Each row was made from one small tree. The marks that hang from a mark follow it in brackets, in the order of their numbers. Every link used is in the known rows. Write each row's tree.
In the rows, zero is written as 128.
Known rows
K51{K187 K578{K498}}: [167 143 117 106  85 101 127 157 103 100 114 134 205 172 203 149 152 156
 191 104 176  58 134]
K16{K36 K427{K59}}: [124 146 185 130 128 157  91 145  84 136 172 135 142  75 109 118  86 172
 169 115  61 143 101]
K36{K16{K427{K59{K116}}} K498 K644}: [113  98 185 130 116  89 180  65 155 168 185 121 157 134 142 162 162  81
 137 199  99 132 154]
K427{K16{K36} K59{K116}}: [ 80 142 152 171  75 141 170 111 103 157 136  70 129  75 107  80 122 111
 133 152 100 118 139]
K36{K16}: [117 132 126 120 106  92 140 102 119 164 138 119 131 134 153 128 131 111
 145 170 147 132 151]
K578{K16{K36 K427} K51{K187} K498}: [175  91 144 159 127 148  66 140 116 117 132 178 216 170 146 156 148 213
 172  57 121 128 134]
K16{K427{K59{K116}}}: [112 131 173 143 115 136 141 133 121 137 111 122 131 115 114 137 106 158
 153 152  89 122 114]
K36{K16{K427{K59}} K498 K644}: [123 107 181 127 134  91 170  74 153 165 197 131 156 129 141 173 158  83
 147 194  92 128 148]
K578{K16{K36 K427{K59}}}: [122 104 176 150 126 170  83 125 112 148 160 164 135 102 109 119 116 170
 159 115  84 163 108]
K644{K36{K16{K427{K59}} K498}}: [133 145 152 149 133  98 180 127  82 147 156 138 134 122 156 132 161 126
 126 171 127  97 117]
K16{K427}: [114 137 162 131 143 129 109 153 125 124 128 148 129 112 120 157  97 170
 160 123  90 131 112]
K644{K36{K16 K498}}: [134 137 134 144 128  92 180 119  87 143 155 134 134 130 165 119 174 110
 106 163 151 102 129]
K36{K16{K427{K59}} K498}: [ 96 108 173 137 115  87 159 108 118 180 178 121 142 124 164 148 140 120
 138 185 113 112 126]
K187{K51}: [145 110 111 140 144 138 159 128 145 117 147 162 145 155 113 129 127 182
 165 123 105 135 128]
K498{K36{K16 K644}}: [148 127 110 133 103  96 137  86 158 145 179 119 157 116 183 161 122  70
 120 175 100 157 127]
K116{K59}: [138 108 150  96 156 121 132 135 135 114 152 146 152 137 121  95 119 149
 117 140 141 123 122]
K59{K116}: [ 98 103 142 135  79 122 156 103 135 133  91  99 132 141 133  97 139 120
  99 142 149 137 149]
K16{K36{K498 K644} K427{K59{K116}}}: [114 109 213 133 118 150 125 105 116 136 196 123 160  88 110 122 124 131
 136 132  57 151 121]
K427{K16{K36{K498 K644}} K59{K116}}: [ 82 124 166 172  85 137 185  93 124 156 165  72 140  80 105  93 145  85
 122 159  91 120 146]
K427{K16{K36{K644}} K59{K116}}: [ 93 142 156 167  86 143 175  96 121 151 146  75 134  77  96  94 132  92
 139 157  90 126 150]
K187{K51{K578}}: [139 119 109 137 127 122 165 130 122 105 149 166 165 169 136 136 119 188
 206 126 125 128 146]
K51{K578{K16{K427{K59}}}}: [117 124 150 143 107 124 124 129 100 122 131 161 156 147 147 149 117 161
 206 138 134 130 141]
K498{K36{K644}}: [156 125 113 138 119 120 128 104 164 120 171 126 155 111 165 160 120  83
 109 146  86 155 112]
K644{K36}: [156 160 122 142 142 126 158 141  89 110 121 142 124 124 132 118 153 133
 119 132 136 107 118]
K36{K16{K427{K59}} K644}: [144 143 161 118 134 104 150  79 146 155 159 136 145 126 120 172 129  98
 182 189  90 140 154]
K51{K187}: [161 159 130 111 122 140 132 125 134 124 118 129 164 131 155 147 161 149
 148 103 134  97 111]
K644{K36{K16{K427} K498}}: [127 142 151 145 133  93 171 132  86 141 155 143 134 123 160 133 159 130
 123 161 132 103 121]
K427{K16{K36{K498}} K59{K116}}: [ 69 125 162 176  76 134 179 109 107 163 154  67 134  77 117  80 136 103
 117 155 101 112 136]

Write each row's tree
[187 124  93 150 105  89 117 133 130 121 127 131 223 174 207 181 140 159
 149 113 134  98 132]	K578{K51{K187} K498{K36{K16{K427}}}}
[ 95 151 141 151 123 132 130 124 127 131 169 110 131  73 103 121 117 108
 147 115  93 139 147]	K427{K16{K36{K644}}}
[165  71 146 167 141 142  67 126 129 113 146 183 198 169 116 154 134 181
 163  80 106 157 157]	K578{K16{K36{K644} K427} K51 K498}
[130 106 168 119 129 141 114 100 122 126 213 130 157 101 123 111 145 101
 111 107  96 157 135]	K16{K36{K498 K644}}
[159 131 144 164 152 155 111  97 138 125 110 182 188 164 124 193 158 207
 193  82 116 150 141]	K578{K16{K427} K51{K187}}
[124  97 155 119 126  84 170  62 160 162 197 124 156 143 151 156 177  60
 119 182 127 136 165]	K36{K16 K498 K644}
[152 147 132 120  96 131 129 118 111 115 121 157 191 160 182 156 164 165
 207 103 164 103 135]	K51{K187 K578{K16}}
[143 145 190 122 141 160  99 121 108 127 186 140 151  79  93 135  98 146
 174 121  47 154 116]	K16{K36{K644} K427{K59}}
[138 127 134 140  93  99 146  84 154 150 166 114 159 109 177 163 112  84
 129 189  82 155 123]	K498{K36{K16{K427{K59{K116}}} K644}}
[141 166 136 139 133 101 157 136  81 134 128 146 127 120 146 134 140 141
 146 157 132 111 126]	K644{K36{K16{K427}}}
[142  85 117 149 123 121 138 152 129 106 143 189 174 184 140 139 117 207
 207 118 121 120 137]	K187{K51{K578{K16{K427} K498}}}
[148  99 101 137 119 111 154 151 124 100 145 166 175 183 146 130 120 187
 195 123 134 109 143]	K187{K51{K578{K498}}}
[109 133 192 133 104 154 104 132  86 138 155 120 144  81 111 102  91 168
 155 124  72 148 111]	K16{K36 K427{K59{K116}}}
[152 152 163 114 103 141 105 118 104 109 150 170 202 138 168 161 147 178
 226  89 131 123 133]	K51{K187 K578{K16{K36{K644} K427}}}
[178  90 129 165 136 134  89 140 140 117 100 181 207 193 147 181 159 206
 172  78 133 110 136]	K578{K16{K427} K51{K187} K498}
[136 140 167 121  97 136 109 129  95 117 155 165 201 137 183 153 150 185
 211  87 139 113 123]	K51{K187 K578{K16{K36{K498} K427}}}
[141 132 127 133 111  97 128  97 155 143 178 130 158 107 179 176 107  91
 135 173  81 158 119]	K498{K36{K16{K427} K644}}
[149 135 129 138 109 101 137  93 152 149 179 123 158 106 175 173 108  87
 139 184  76 152 116]	K498{K36{K16{K427{K59}} K644}}
[ 72 132 149 159 113 125 135 139 113 143 178 104 131  73 125 109 122 119
 126 113 104 124 132]	K427{K16{K36{K498}}}
[183  89 115 177 119 127  85 140 148 116 121 174 219 178 185 190 145 192
 154  86 114 121 114]	K578{K16{K427} K51{K187} K498{K36}}
[123 137 158 152 116  96 190 119  84 149 143 128 137 126 158 120 165 123
 116 176 134 100 124]	K644{K36{K16{K427{K59{K116}}} K498}}
[131  88 121 139  90 105 109 151 106 114 124 156 168 178 172 128 131 143
 170 126 170 106 149]	K51{K578{K16 K498}}
[140  55 131 166 104 121  68 172 151 132 138 166 158 144 176 145 111 152
 111 124 102 123  88]	K578{K16{K427} K498{K36}}
[134  57 146 154 119 128  73 173 143 131 118 174 145 159 139 136 126 166
 130 115 120 113 110]	K578{K16{K427} K498}
[103  82 185 151 128 157  81 130 120 146 176 170 141 107 125 123 127 168
 136 101  92 166 110]	K578{K16{K36{K498} K427}}
[178 143 108 107  74  84 131 136 117 107 140 130 220 167 229 166 149 129
 187 127 162  72 132]	K51{K187 K578{K498{K36{K16 K644}}}}
[136 110 144 176 156 148 109 100 134 127 117 181 163 160 105 179 134 194
 180 100 111 173 153]	K578{K16{K427} K51}
